Each row was made from one small tree. The marks that hang from a mark follow it in brackets, in alphabetical order. Every link used is in the known rows. Write each row's tree.
Known rows:
K{F{C{E}}}: [-10  -5 -47 -11  26  18 -44 -57  20   4   5 -13 -11  -6  16  35  43  11
 -34  31   3  25  29 -18   2  27  32 -29 -12 -16   2   7  51]
U{E{C{F} J} S{K}}: [ 26  55  19  23 -46  54  -4  -4   9  14 -26  -8 -22 -59 -12 -26  -5   5
 -17  14  22   4  14   4  -6   8 -34  11  -7  35 -17 -19  15]
G{F{C{E} J{S}}}: [ 20  17 -20   2 -28   7 -22 -46  64  -6 -15 -19 -24   2   4  21  48  17
  -1  40  37  34  27 -60 -23  23  26  -7 -34 -22  27  -7  14]
K{E S{U}}: [-34  46  17  40 -13   9 -11 -15  37 -18 -82 -23  18   9 -10  -9  47  30
 -26  -3  25 -74  -3  29 -17  54 -71   2 -24   2  34   6  39]
K{F{C U} S}: [-15  14 -12  -6  26  20 -59 -30  21  19 -33 -11 -14   8   1  25  41  39
 -33  15   5 -19  -4   2 -13  36  -7  -7 -17  -2  25  18  37]
S{K{F{G U}}}: [-23  13  -1 -13   8   9 -22 -43 -18   8   9 -14 -17  35  14  11 -12  37
 -55   7  17  18  -8  13  -7  14   5 -24 -13   0  22 -30 -13]
J{E}: [-38  27  -7   0  -8  12 -35 -48  40 -21 -30 -38   0  -2  -6   0  11  19
 -40  22  13  28   8 -25 -14  -2 -30 -19   0 -17   4 -17  26]
U{E{J K{S}} F}: [ 25  38  19 -13 -21  -4   9 -26  -2  10 -31   2   0 -49  35  -2 -17  -7
  -4  16  11 -29  -2  17 -16  31 -11  -6  -3  -3  10 -23  -5]
E{C{S{J U{F}}} K}: [ 15  25   0 -40  -2  32 -11 -38   5   1   9  13 -28 -28  -9  -9 -17 -18
  17  19 -13  -3  15 -27  -9  20  -7 -26 -22   7   9  -7   8]
E{J{F S{C K}}}: [ 10  43  12 -13 -49   0 -28 -37   1   5  -7 -14   6 -26  18   8  21   5
  -6   0   9  39   0 -17   3  -6 -11  -3   3  31   2 -65  -4]
J{E{K} F S{U}}: [-59  57   0  21 -48  -9 -54 -41  12  -6 -11 -36 -12 -19   9   7  10  -4
 -28   5  33  52 -19 -54  15  32 -48 -27 -24 -15   0 -49  -2]
S{C J{E} U}: [-13  16  14 -25 -17  18  -5 -16  38 -29 -41   2 -14 -28 -22 -17  22   8
  -3  27   4   2  -7  -2  -2 -31 -49 -11 -37  -1 -27 -20  38]
C{E S{J K{F}}}: [-10  14  15 -51  -3  35 -28 -28  18 -11  29   3 -17 -16  43  10   3  -3
   8  35 -20  14  42 -39 -15  20  53 -39  -8  -1  30  -7  33]
F{G J{E S} U}: [-18  22  30  -5 -42 -30 -10 -28  32 -23 -24 -28 -13  25  -5   4  -3  40
  -6  13  38  62  -7 -10 -17  -4 -43 -11  -8 -17  12 -18 -30]
C{E{J} S{K U}}: [ -7  47  24 -24  -8  48 -23  -4   0 -17  24 -14  -1  -8  25  14  16 -39
  23  27   8  13  21 -24  -9  23  16 -22 -15   3  19 -26  12]
C{F S}: [ -1  41  -1 -30 -14  36 -60 -29  -2   8 -11 -18   8  -4 -24 -16  19  -1
 -12 -17  11  23  38 -23  -2  25  -2 -15  -8 -14 -11   6   0]
G{F{C{E} J}}: [ 16   1 -31  -1 -13  15 -24 -51  48  -7 -16 -16 -21  12   5  23  41  12
  -4  39  37  25  38 -45 -22  24  37  -4 -38 -20  36   7  20]
S{J{F{C G U}} K}: [ -2  13   0  -3 -14  29 -58 -52 -35  16   4 -13 -32  -8  23   4  -6  46
  -3   8  25   7 -21 -21 -22  11  13 -26 -41   7  17 -22 -16]
E{C K}: [  7  37 -23 -21  -9  19 -10 -59  28  15  -2 -15 -14 -21 -17  -4 -11   7
 -22  22  -8   7  18 -19  -7  23 -22 -17 -10  24  22 -15  14]
C{E{U} F S}: [  3  42   7 -49 -15  42 -65   1  12 -10  -9  -6  15 -39  -1  12  25 -25
  19 -10  -7  19  42 -41  -6  53  15 -29 -28  -5 -19  -5  23]
C{S}: [-23  24  -3 -19  -5  22 -36 -34  15  -2 -12 -14  -2   9 -12 -12  18   3
 -16   6   1  18  38 -26 -25  24   2 -25  -1 -22  23   4  17]
C{F{J}}: [ 13  23 -10 -25 -27   6 -40 -48  13   1 -17 -31  24   3  -9 -12  17   4
 -14 -15  42  23  40  11   9  20  -5 -12 -14 -14 -10   5   0]
E{C{S{J}} K U{F}}: [ 24   7   5 -65  -4  30 -27 -26  -3  -4  -8  28 -18 -57  10   0 -25 -26
  30   5 -29 -12   7 -41 -25  41   5 -42 -31  11  -2 -27   5]
J{E{K{S{C}}}}: [-38  38  13 -14 -25  12 -23 -44  54 -11 -45 -25   6 -25   2  -7 -14   9
 -32  26  -1  -2  -3 -27 -15  20 -57 -14 -14  18  20 -21  14]
F{C{S} G J{E{K}}}: [-21 -16  -8  -1 -37  19 -37 -69  -3 -16  -8 -22  -7   4  14  -2 -11 -11
  -2  28  43  46  15 -47 -11  29 -19 -32 -26 -12  18  23 -32]
U{E}: [ -9  40  -5  13 -25  10  -5 -27  21  11 -29 -16 -12 -16 -11 -18  23  22
 -42  16  16   1  18   1  -8  25 -18  -7 -11 -25  11  -1  35]
U{F{G}}: [  2  -1 -16  -5   8 -27  -1 -65  -5 -16 -19  -6   6   7   3  14 -13  21
 -20  -3  10  14   3  16 -41   7  -1 -34  -2 -28 -14 -19 -13]
F{G J U}: [ -4   0   4 -13 -18 -24  -5 -31  -1  -7 -20 -15  -5  42  -8   3  -4  36
  -5   0  36  31  16  29 -23  10 -13 -10 -16 -15  32   7 -27]
E{C{F S{K U}}}: [  9  57   4 -16 -17  60 -41 -29   3   3  12 -12  -7  -2 -42 -11  14 -16
  -8  -8   4  11  12 -25  14  21 -27  -4 -19  21 -18  -9  16]
F{J}: [ -8  -2  -9 -15 -25 -11 -14 -54  30 -13 -17 -27  16  19   5  -9  16   4
 -13   7  36  21  41   9 -12  21   2 -19  -8 -23  26   5  13]
C{F{J U} S}: [  4  33  19 -50 -17  31 -64 -10   4   5  -3 -15   9  18 -24 -14  11  -1
  15 -19  22  34  41 -12   3  35   2  -4 -12 -15   6  15 -12]
C{F{G}}: [ 11  34 -21  -2 -19   0 -30 -50 -15  10 -26 -27   8  -1 -21  -3   9  32
 -36 -17  34  21  16  16  -8   2 -20 -16 -18  -8 -25  -3 -23]
J{F}: [-30  18 -35  11 -17  -8 -53 -58  -5   6 -17 -23   4   6   2  10  25  18
 -29 -12  14  32  29 -13  -4  27   5 -17  -9 -11  22 -12  23]
S{K U{E{J}}}: [ -7  54  20  18 -24  36  -4 -10 -21   3  -5 -22 -12  -6   7 -18  15 -13
 -31  17  48 -15 -19  19   9  19 -27  -8 -30 -10   3 -34   5]
G{F{C J U}}: [ 14   6 -19  -6   0  22 -40 -31  31   9 -23 -14 -33  33 -17  12  34  33
 -10  26  42  21  16 -33 -25  21  20   9 -42 -25  41   3  -1]
G{F{J U}}: [  6  13  -7 -16  -9  -1 -16 -20  32   2 -29 -12 -27  46 -12   6  21  37
 -17  16  35  24  29 -12 -24  11  20  14 -30 -26  53  -8  -6]
S{J{E{C} F}}: [ -5  17 -17  -7 -26  12 -44 -54  17 -12 -22 -13 -24 -31   2   6  16  29
  -5  17  -7  29  18 -35   1 -22  -4 -11 -11   9   7 -10  39]

Write each row's tree:
[-26  52  24 -30 -19  22 -42 -25  46  -1 -43 -25   6 -25 -11  -5 -18  17
 -22  13   1   1 -10 -22  -6  22 -62  -2 -19  23   7 -21   1]
J{E{K{S{C{F{U}}}}}}
[  4  15  27 -34 -13  39 -32 -42  20 -27 -11  -7 -17 -44  22  -3 -19   7
   2  22  -5  -9 -28 -35 -22  -3  -9 -34 -25  15 -14 -50  18]
S{J{E{C U{F}}} K}
[ -3   2 -19  -1  -4  33 -45 -35  -5  -9 -11  -3 -13 -27   3  26  25  -2
   7  19   7  21  12 -48 -36  42   4 -42 -39  -9  -5  12   8]
F{C{E{U} S} G}
[-11   5 -11  50 -43  13 -18 -21  -6  16 -49   4 -41 -60   3 -24  10  37
 -16  17  31   6  22  -9 -35  20 -13 -17 -34 -14   1  21  24]
U{E S{J{F{C G}}}}
[-20  31  13  38   6  15 -21 -28  34 -22 -75 -15  18  -2  -5   4  43  17
  -8  -2  22 -76 -18  18 -23  65 -61  -5 -26  -7  10   5  37]
K{E S{U{F{C}}}}
[-19   1 -14 -44   3  -8 -23 -39   1  16   5 -13  -9  19  24   4 -14  10
 -32  15  21  22  29  12   8  41  15 -25 -15 -13  43  -7  -8]
E{K{F{J U}}}
[ 12  41 -11   0 -33 -19 -17 -37   9  -7  -3 -20   0 -29  30  38  31  15
  10  16   6  50  27 -17 -10  -1  15 -16   2   8  11 -33   8]
C{E{J{F{G} S}}}
[  5  21   9 -14 -13  16 -55 -35  46   5  -6 -28 -13   5 -15   5  35  21
  15  21  39  33  -5 -31 -18  37 -16 -13 -21 -23   8  -1   7]
F{C J{S} U}
[  1  14  -7  -7 -43  -7 -30 -54   0 -15 -27 -34  18   8  -7  -4   3  13
 -23 -10  48  41  22   9  10  -2 -27 -13 -16  -7 -20   4 -27]
C{F{G J{E}}}
[  3  58   9  41 -28  17  -5 -20  25 -12 -78 -14  11  -2 -36  -3  42  34
 -19 -17  17 -63  -6  31   4  37 -87  20 -25  37   3  13  26]
K{E{C{F{G}}} S{U}}
[  8  45  12   9 -23   2  -6 -26  26 -10 -50 -25   6 -13  10  -4  43  35
 -17   9  18 -11  10   8  -7  10 -33   0  11   5  19 -33  12]
K{E{J{S}}}
[  8 -23  -8 -12  -9 -40   7 -68   0 -26 -17  -7  17  20  14  11 -15   6
  -4  -5  27  25  18  23 -31  14   7 -31  -2 -29  -3  -8 -20]
U{F{G J}}
[-37  19  -9   2  10  21 -22 -36 -15  -2  11 -21  -8  31  11   2  14  -5
 -56   8  36  -1  -8  17  11  26  -5 -32 -29 -18   5 -30  14]
S{K{F} U}
[ -7  -6 -27  -8  -6  -1 -31 -48  31 -11  10 -15  -7   2  20  29  54 -10
 -13  29  31  40  26 -16  17  33  19 -31 -20 -28  -3   5  41]
K{F{C{E} J{S{U}}}}
[ 24  52   9   0  -5  43 -47  -4  13  28 -16 -16 -36 -33 -17   3  41  31
  -2  29  23  13 -21 -21 -11  17 -20   7 -19 -15  -4 -12  16]
F{C U{E{J{S}}}}
[-12 -14  17  -6 -28 -18  11 -10  24 -13 -43   4  -5  19 -24 -12 -19  34
   3   1  25  36  24  31 -43  11 -37  -5 -21   6  17   7 -17]
F{G J U{S{C}}}
[ 16  32  26 -62 -16  30 -37 -12  40 -10 -36   0 -10 -41 -28 -16   4  36
   5  11 -13  18   0 -10  -1 -32 -35   6 -23  22 -35 -20  18]
S{C{F{U}} J{E}}
[-11  12   9 -45   7  19 -37 -11  25 -28  -4   7   9 -29  18  25  11 -31
  29   7 -27  14  33 -43 -38  56  28 -44 -15 -21   1 -16  35]
C{E{U{F}} S}
[  8   7  -2 -19  15  -1 -10 -32  -3 -17 -20   0 -14 -14   4  -5  14   6
   9   9  24 -19  -5  21 -27  -6   2 -35 -31 -43 -22 -13  18]
S{J U{F}}
[  6  11 -16  -4   4  25  -6 -14  -9 -12 -28   8 -12  13   4  15  53   7
 -23   7  -9  -3  37  19  35   6  -7  13  14  21  19  -3  39]
K{E{C{S{U}} J} F}
[  5  44  -6   3  -6  13 -11  -1  27  19 -36  -4 -47  20 -25  -1  25  52
 -38  21  19  10  10 -19 -23  11   7  21 -30 -26  40 -13  11]
G{F{U{E}}}
[ 15  10 -21   8 -30  22 -40  -7 -16  -2 -46   5  -9 -56   0  19  28 -10
  11 -10   1  21  21  -8 -13   8 -11  -8 -19  38  -2 -31  27]
E{C J{F} U{S}}
[-26  25  31 -31 -20  46 -41 -36  15 -15   2 -18 -17 -10  17 -23 -10   8
  -4  25   2  10  11 -48 -24   2   3 -32 -11  -7  22 -17   6]
C{S{J{E} K}}
[  9  19  -8  -1 -40 -19  -3 -40  50  -4 -31 -18 -20  28  -4  -1  33  27
 -25  16  43  32  30 -31 -21   5  13  -1 -22 -29  39 -19  -3]
G{F{J{S}}}
[ 11  43   3 -13 -42  -3 -36 -34  20  -3 -15 -33  18  -1 -19 -15  33  -2
  -8 -17  56  28  20   5  13  21 -25 -15 -23 -22 -26 -10  -6]
C{F{J{S{U}}}}
[-13  51 -11   6 -14  10 -79 -36  33  13   6 -23 -18 -23  -3  36  44  28
  11   9   4  53  -3 -63 -12  47   0 -15 -18  -9   4 -25  28]
J{F{C{E} U} S}
[ -2  58  20 -41 -16  54 -57 -27  18  -3  26 -21  13 -17   6   3   1 -17
  10   3  -4  24  36 -45  -5  45  18 -24 -12  10  -3 -13   9]
C{E F S{K}}
[-23  11   3 -16  -7  10  16 -26   8 -20  12   8  -1  11   5  20   3 -11
 -32  20  -1  17  -2  16  13  17 -16 -21 -33  24 -11 -37  23]
S{C{E} K{F{G}} U}
[ -9   6  -6 -41   6   1 -31 -36  -9  -1 -22  -2   9 -36  26   4 -24 -17
 -10  -5   9 -14  -9  -9 -31  62  -1 -54 -36 -19  -4 -44 -11]
E{K U{F}}
[-29  -9 -20  -5   8   1 -26 -19   1 -13 -53  -1   5   6  19  12  44  26
 -54  -8   5 -21  20  20  10  51  -6 -20 -14  -9  15 -15  40]
K{E{U} F}
[  7  36 -14 -24 -13  -5 -23 -27 -16  10   5 -13  -6 -24  39  38  -7   8
  14  20   3  35  25  -6  -7  20  22 -15 -12  18  36 -27 -15]
C{E{J{F{G U}} K}}
[-17  11  32  -4 -73 -24  14 -57  42 -35 -17 -20   9   8   5 -10 -14  13
 -19  16  31  52  -7 -18  -8  -5 -51 -19  -8  13   0 -37 -27]
F{G J{E S{C K}}}
[  3  33  22 -41  20  73 -70 -16  25   7  23  -9 -34 -22   3  13  10  16
  38  41  -8   6  -2 -60 -35  38  23 -25 -32  -3  19  -1  24]
F{C{E S{J K}} U}
[  3  -1 -24   6 -15  29 -33 -35  18  -5 -20 -10 -28  32 -13   2  44  -4
  -8  23  50  20  29 -45 -17  27  20  -3 -46 -34  34  15   3]
G{F{C{S{U}} J}}
[-30  13   1 -20 -24  21 -57 -36   2 -12 -14 -11 -17 -14  11  -8  14  10
   1  10  -4  32  33 -49 -12   2  11 -23  -8 -15  23   2  20]
C{S{J{E F}}}
[ 32  43  -3  10 -33  20   5 -11 -14   5 -28   6 -38 -36 -28 -22  28  23
  -9  11  28 -15  -1  22  10 -16 -32  -2 -44 -10 -29  11  20]
S{J U{E{C{F{G}}}}}
[ 31  61   6   1 -42  22  11 -20  14  23 -33  -6 -18 -53   4 -10   6   7
 -15  28   3 -25  10   4   5  16 -36  15  -7  35  30  -7  18]
U{E{C J K{S}}}
[  6  -4 -35   9 -19   2 -47 -64 -26   9 -21  -8 -23 -23  13   5  22  42
  -6   8  25  17  12 -15 -20  -3  15 -28 -32  -9   6   6   5]
S{J{F{C G}}}
[-51   9  14 -16 -12  32 -34 -27  -5 -21  14 -15  -5  36  13  -8   9 -31
 -27  11  27  26  17 -22  13  32  -3 -29 -16 -21  19  -9   9]
C{S{K{F{J{E}}} U}}
[-17 -10 -24  34 -21   7 -38 -43  -3   6 -43  -7 -26 -38   4 -10   5  38
  -7   9  29  14  25 -10 -51   7  -4 -34 -30  -9   2  12  12]
U{S{J{F{C G}}}}
[  6   2   9  -7 -63 -43  24 -52  34 -20 -26  -8   9   9  -8  -9   9  21
 -11   3  29  45  20   7 -17  -2 -34 -17  -9   1   2 -14 -17]
F{G J{S{C}}}
[ 31  39  -8   9 -51  11   4 -34  11   7 -23  -6 -12 -21 -31 -15  17  15
 -25   2  19  18  28   8  19  12 -30  12 -13   8 -13  14  20]
U{E{C{F{G J}}}}
[ 27  29  22   2 -14  13  -7 -11  25 -25 -86   4  21 -39  11  17  36  13
  15  -9 -14 -71  -9  20 -19  36 -49   9  -6  44  16 -23  36]
K{E{C J U{F}} S}
[  3  36  14 -42 -22  43 -64 -25   5  -5 -19 -16  -9 -29  -7 -22  11   9
   2   1   8  22  30 -37  -2  -7  -2 -18 -13 -12 -18   6   1]
C{F S{J{E}}}
[ 15  25  -8 -25 -27   2 -10 -41  15   1 -34  -2  15 -13 -39  -9   8  23
 -27 -12   2  24  17  14  -3  -4 -38  -1 -17  22 -33 -15  -1]
S{C{F{G}}}
[  8 -22 -30  15 -24  -1 -22 -75  -2  -6 -17 -23   1  14   0   6  19  14
 -11  17  54  27  16  -2 -20  19  -8 -27 -28 -17   7  24 -13]
F{C G J}
[-20  40   8  -8 -22  -1 -24 -52  30   5   8 -27  -8   2  13  -1  17  23
 -49  12  19  25  -6 -22  -9  18  -6 -33  -1 -10   4 -50   7]
J{S{K{F}}}
[  2  19  14   6  -9 -16  -3 -32   6 -15 -55  -2  -3 -14   8   0  13  24
   4   2  24 -50 -14  31 -43   3 -30 -24 -35 -16   4   4   8]
K{S{J U{F{G}}}}
[ 44  56   1 -33  -5  12 -30  -6 -12   6  -8 -18   1 -20   2  32  11  26
  17   3  13  34  19  18  -4 -10   6   2 -12  16 -16 -16 -21]
C{E{J} F{G U}}
